Each row was made from one walk, in order. Every step used is in the known rows, and no mark comes twice. Write each row's walk.
Known rows
J/Y: [-10.6  17.8  16.6  -7.8   8.8  -7.2  -2.6  16.2   1.5  15.7  17.4  11.9
   0.5  -7.1  -4.1   4.8   2.2   1.8  -1.8  -6.6]
G/Y/U: [-11.4  11.5  37.9   3.6   3.3   6.0   5.0  -7.1   4.3  15.6   0.4 -21.0
   1.5 -13.2  17.7  55.6   1.9  -2.6 -10.6  24.4]
J/Y/S/H: [  1.6  31.7  30.1   7.7  18.0 -13.5 -18.9  28.7   7.5  33.7   3.8  38.6
  -3.9   2.7 -27.5  10.4   1.1  26.3 -16.1  25.5]
Y/S/H: [ 12.7  14.3  13.6  17.1   9.3  -6.5 -16.0  15.1   5.9  16.3 -15.0  25.1
  -4.2   9.5 -23.5   8.1  -2.0  24.2 -14.8  32.1]
G/Y/U/H: [-29.3  -1.2  19.6  -2.6  10.1   1.5  11.2  14.2   3.9  27.5 -11.6 -22.6
  -9.2 -20.3  14.2  76.8  -4.7  -9.9 -17.9  22.0]
S/H/J: [  5.7  21.3 -24.0   7.4  11.4 -17.2  -4.5  21.8   6.3  -4.7  11.8   1.8
  -7.0   7.7 -14.2 -19.8  -6.1   7.1 -16.3   9.9]
S/H/Y: [ 19.3  35.2 -12.8   8.0  -3.4  -7.9  -2.1  29.2   9.2  -6.1  13.0  21.0
  -6.4   4.4  -6.9  -8.0  -7.7  14.3 -20.3   6.5]
H/G: [  3.2   1.0   6.3   9.5  -0.2   0.3  -2.0   7.1   1.8   0.1  17.4  -7.8
  -1.5   6.8  20.9 -51.0  12.0 -13.3   2.3  -9.5]
H/G/Y/S: [  8.1  -1.1  43.6  15.5   4.3  -1.0  -3.9  -7.7   3.1  33.3  27.2 -10.8
  -2.8   3.6  36.7  16.9  12.5  -2.3  -9.1  14.0]
G/H/Y/U: [  4.3  26.0   2.8  -0.1  -2.5   2.5  -2.4  -5.1  10.0  13.0 -18.9  -0.2
  -4.6  -9.2   9.5  22.1   0.7 -10.3 -30.8  -5.6]
S/H/G/Y/U: [ -2.7  32.8  40.2  18.7   2.6   1.9  -4.1  20.5  10.1   1.8   9.0 -16.0
  -4.9  -5.2  12.0   1.9   8.7   2.9 -18.0  33.1]
H/J/Y: [-10.1  19.4  -4.1  -4.9  20.2 -20.2   2.1  18.0   4.0  23.6  38.9   3.1
  -1.4  -0.4   8.0 -10.5   1.3  -8.0  -8.1 -16.1]
A/U/H/J: [-33.4  -7.6 -28.2 -13.2  10.4 -15.1  13.7  21.9   5.3  27.2  13.5  -8.9
  -7.8  -8.0  -7.7   0.7  -7.4 -30.6 -13.2 -11.4]
A/U/H: [-34.2  -8.2  -8.1 -16.7  -1.8  -2.7   7.7  19.2   3.4  22.2  -6.4  -0.2
  -6.0 -13.9 -18.9  18.5  -6.5 -22.0  -6.3  -1.4]
J/Y/S/H/G: [  5.1  33.2  36.2  17.9  17.1 -11.7 -21.5  38.6   9.6  32.2  20.9  31.0
  -4.9   9.1  -7.3 -38.5  12.4  13.3 -14.3  15.1]
G/Y/S/H: [ 10.2  16.4  31.2  13.5   4.0  -7.7 -10.0   2.3   4.8  21.2   1.2  10.6
  -7.8  -0.4  -9.7  62.0  -4.0  26.9 -20.5  43.6]
S/H: [  5.3  19.3  -5.2   6.4  -0.2  -3.1  -8.1  19.7   3.8 -12.7  -8.2  12.3
  -5.4   2.3 -25.2  -3.2  -4.7  17.7  -9.7  19.1]
Y/U/H/S: [-15.7  -0.9 -13.6 -11.9   8.8 -10.5  -0.2  17.9   4.8  42.4 -32.9  -8.2
 -11.6  -9.1  -5.7  -3.6   1.8  -5.7 -14.6  -0.4]
J/H: [-10.8  21.6 -11.4  -5.5   7.1  -0.8 -14.8  31.4   1.6  -4.0 -24.9   3.6
  -2.7  -7.2  -0.7 -20.2  -4.5  -0.9  -5.9  -1.5]
A/U/H/J/Y: [-43.5  11.3 -10.5 -22.1  17.8 -23.1   9.8  38.1   7.2  44.6  32.9   4.1
  -7.5 -14.1 -11.3   5.2  -4.5 -28.4 -13.8 -19.4]
A/U/H/J/Y/S: [-38.2   4.8   5.2 -10.2  27.2 -23.9   1.1  31.1   9.3  73.8  28.0  17.9
  -6.0  -7.6 -10.5  12.3  -0.9 -21.9 -20.5  -5.3]

Write each row's walk
[ 15.5  14.8  16.9  24.6   9.1  -3.8 -18.4  20.8   8.1  18.2   3.3  18.4
  -6.0  16.5  -3.0 -42.1   8.9  10.7 -12.3  23.8] : Y/S/H/G
[  1.1   4.4  25.0   5.6  -3.8   0.0   4.6  -2.8   0.6   4.6  32.9 -24.5
  -4.3  -3.0  32.2   6.8   9.6  -8.5  -2.1   1.1] : H/G/Y
[  2.1  25.6 -23.5 -18.3   2.7 -13.4 -19.8  22.0   1.2  12.6 -29.4   0.6
  -8.9  -5.5  -9.9 -40.8  -1.3   6.4  -9.6 -14.4] : J/H/S
[-23.0  -4.4   4.3   7.9  13.4   4.8   2.6  31.4   7.5  24.1 -10.1 -13.9
  -7.2  -3.1  22.8 -28.4   9.3 -26.5  -8.5   3.7] : Y/U/H/G
[ -4.4  12.0  12.7   4.2  28.7 -22.0  -7.1  14.4   6.4  52.2  34.5  17.7
  -0.5   5.8  10.4  -4.8   5.0  -0.6 -11.9  -2.7] : H/J/Y/S
[-17.3 -12.5 -41.2  -3.8  17.8 -16.2  10.0  25.3   1.9  18.5   7.9  -9.0
 -12.4  -0.8   9.4   5.2  -7.6 -17.5 -11.8 -10.0] : U/H/J
[-36.0  13.1  14.4  -8.1  21.9  -3.2   1.3  42.4   7.5  39.8 -10.1   6.0
  -6.0 -17.7  -3.0  24.1   0.4 -11.7 -11.6   3.9] : J/Y/U/H
[ 11.5  18.6  11.8  16.3  15.4 -20.5  -5.3   3.2   6.9  28.6  21.7   1.9
  -9.4   5.7   2.4  49.4  -5.4  19.3 -26.4  33.5] : G/Y/S/H/J
[ 12.0   8.4 -19.3 -21.3 -11.3 -15.3 -11.8 -28.6  -1.7  10.5 -28.1  -4.5
 -14.7  -5.5 -21.1   5.3   2.5   6.9 -20.7 -19.7] : G/H/S
[  5.4  23.3  10.0   9.1   5.1   3.5   5.7  17.0  11.1  18.0   5.3   1.9
   3.4  -2.2  22.8  -9.3   1.6  -8.7 -15.0   1.6] : H/Y/U
[ -8.4  12.1  45.5  12.3   3.1   7.5   4.7  -0.1   5.8  14.3  17.0 -28.6
   0.1  -7.2  37.2   4.7  13.4 -15.5  -9.4  15.0] : H/G/Y/U
[-16.3  -8.3   5.9   0.3   3.2  -3.1   9.1  18.3  -0.1  17.3  22.5 -24.6
 -14.5  -9.5  32.1  29.8   3.5 -15.1  -8.9  -0.8] : U/H/G/Y
[-14.3 -11.2 -13.7   0.8   7.1  -1.8   3.3  31.9   1.9  11.8   6.3  -9.3
 -11.6  -0.1  18.3 -24.2   5.4 -21.4  -4.0  -9.3] : U/H/G
[-13.3  47.5   9.5   7.2  27.7 -17.5  -5.8  40.4  13.5  20.1  13.7  10.1
  -2.6  -2.6 -14.3 -17.3   0.8   3.9 -23.2  14.8] : S/H/J/Y/U
[-20.0   1.7  -5.7  -1.7  36.1 -24.7  -2.1  36.2   6.2  66.4  21.5  16.1
 -10.5  -0.5   6.5  20.0  -1.2  -7.8 -18.8  -2.2] : U/H/J/Y/S
[  6.7  24.4  21.0  11.3  -3.9  -4.7  -2.8  18.2   4.1  -7.8  23.2 -12.3
  -9.5  -1.2   9.1   4.4   5.1   8.8 -12.9  19.9] : S/H/G/Y
[ 20.0   9.6  10.2  12.8   5.2  -4.4  -2.7   5.9   7.5  37.5  17.5  20.9
   0.3   9.4  20.5   3.1   1.2   3.2 -14.1   1.9] : H/Y/S
[-26.0  -2.9 -20.6   2.5  24.7 -10.0  10.3  27.8   7.9  30.9  -8.0 -14.4
  -8.0  -4.3  14.5   6.1  -4.0 -22.3 -16.9   4.0] : Y/U/H/J
[ -4.3  39.2  -9.4   0.7  19.4 -25.3  -6.2  38.7   7.5  10.1  29.6  15.7
  -6.6   0.8 -17.4 -17.0  -3.5  10.1 -17.4   3.2] : S/H/J/Y
[ -7.2  22.0  -3.2   1.1   7.2   1.6 -16.1  40.5   3.0  -4.4  -7.1  -2.5
  -3.8  -0.4  19.5 -68.6   6.1 -16.3  -3.8 -11.9] : J/H/G
[-26.7  -3.7  -2.4   0.2  14.9   3.0   4.0  25.3   5.6  24.3 -27.8  -5.1
  -6.1 -10.2   1.9  19.8  -2.9 -14.8 -11.3  12.9] : Y/U/H
[ 20.9  11.4   3.1   4.1  -0.9  -6.5 -10.5 -13.9   6.2  30.1  -9.1  19.5
  -8.7   3.0   6.6  35.7   0.2   2.5 -31.8  -7.0] : G/H/Y/S
[-17.0   4.1   2.8 -16.3   6.0 -12.0   6.6   6.6   3.1  46.2 -15.8 -25.9
 -15.3 -19.3   7.3  51.5   0.2  -0.4 -20.0  10.6] : G/Y/U/H/S
[-32.4  -2.9  18.7  -9.8  -5.2  -2.1  12.6  14.7   3.8  25.1  29.3 -24.3
 -10.3 -17.5  14.6  23.9   3.8 -29.5 -10.0  -1.8] : A/U/H/G/Y
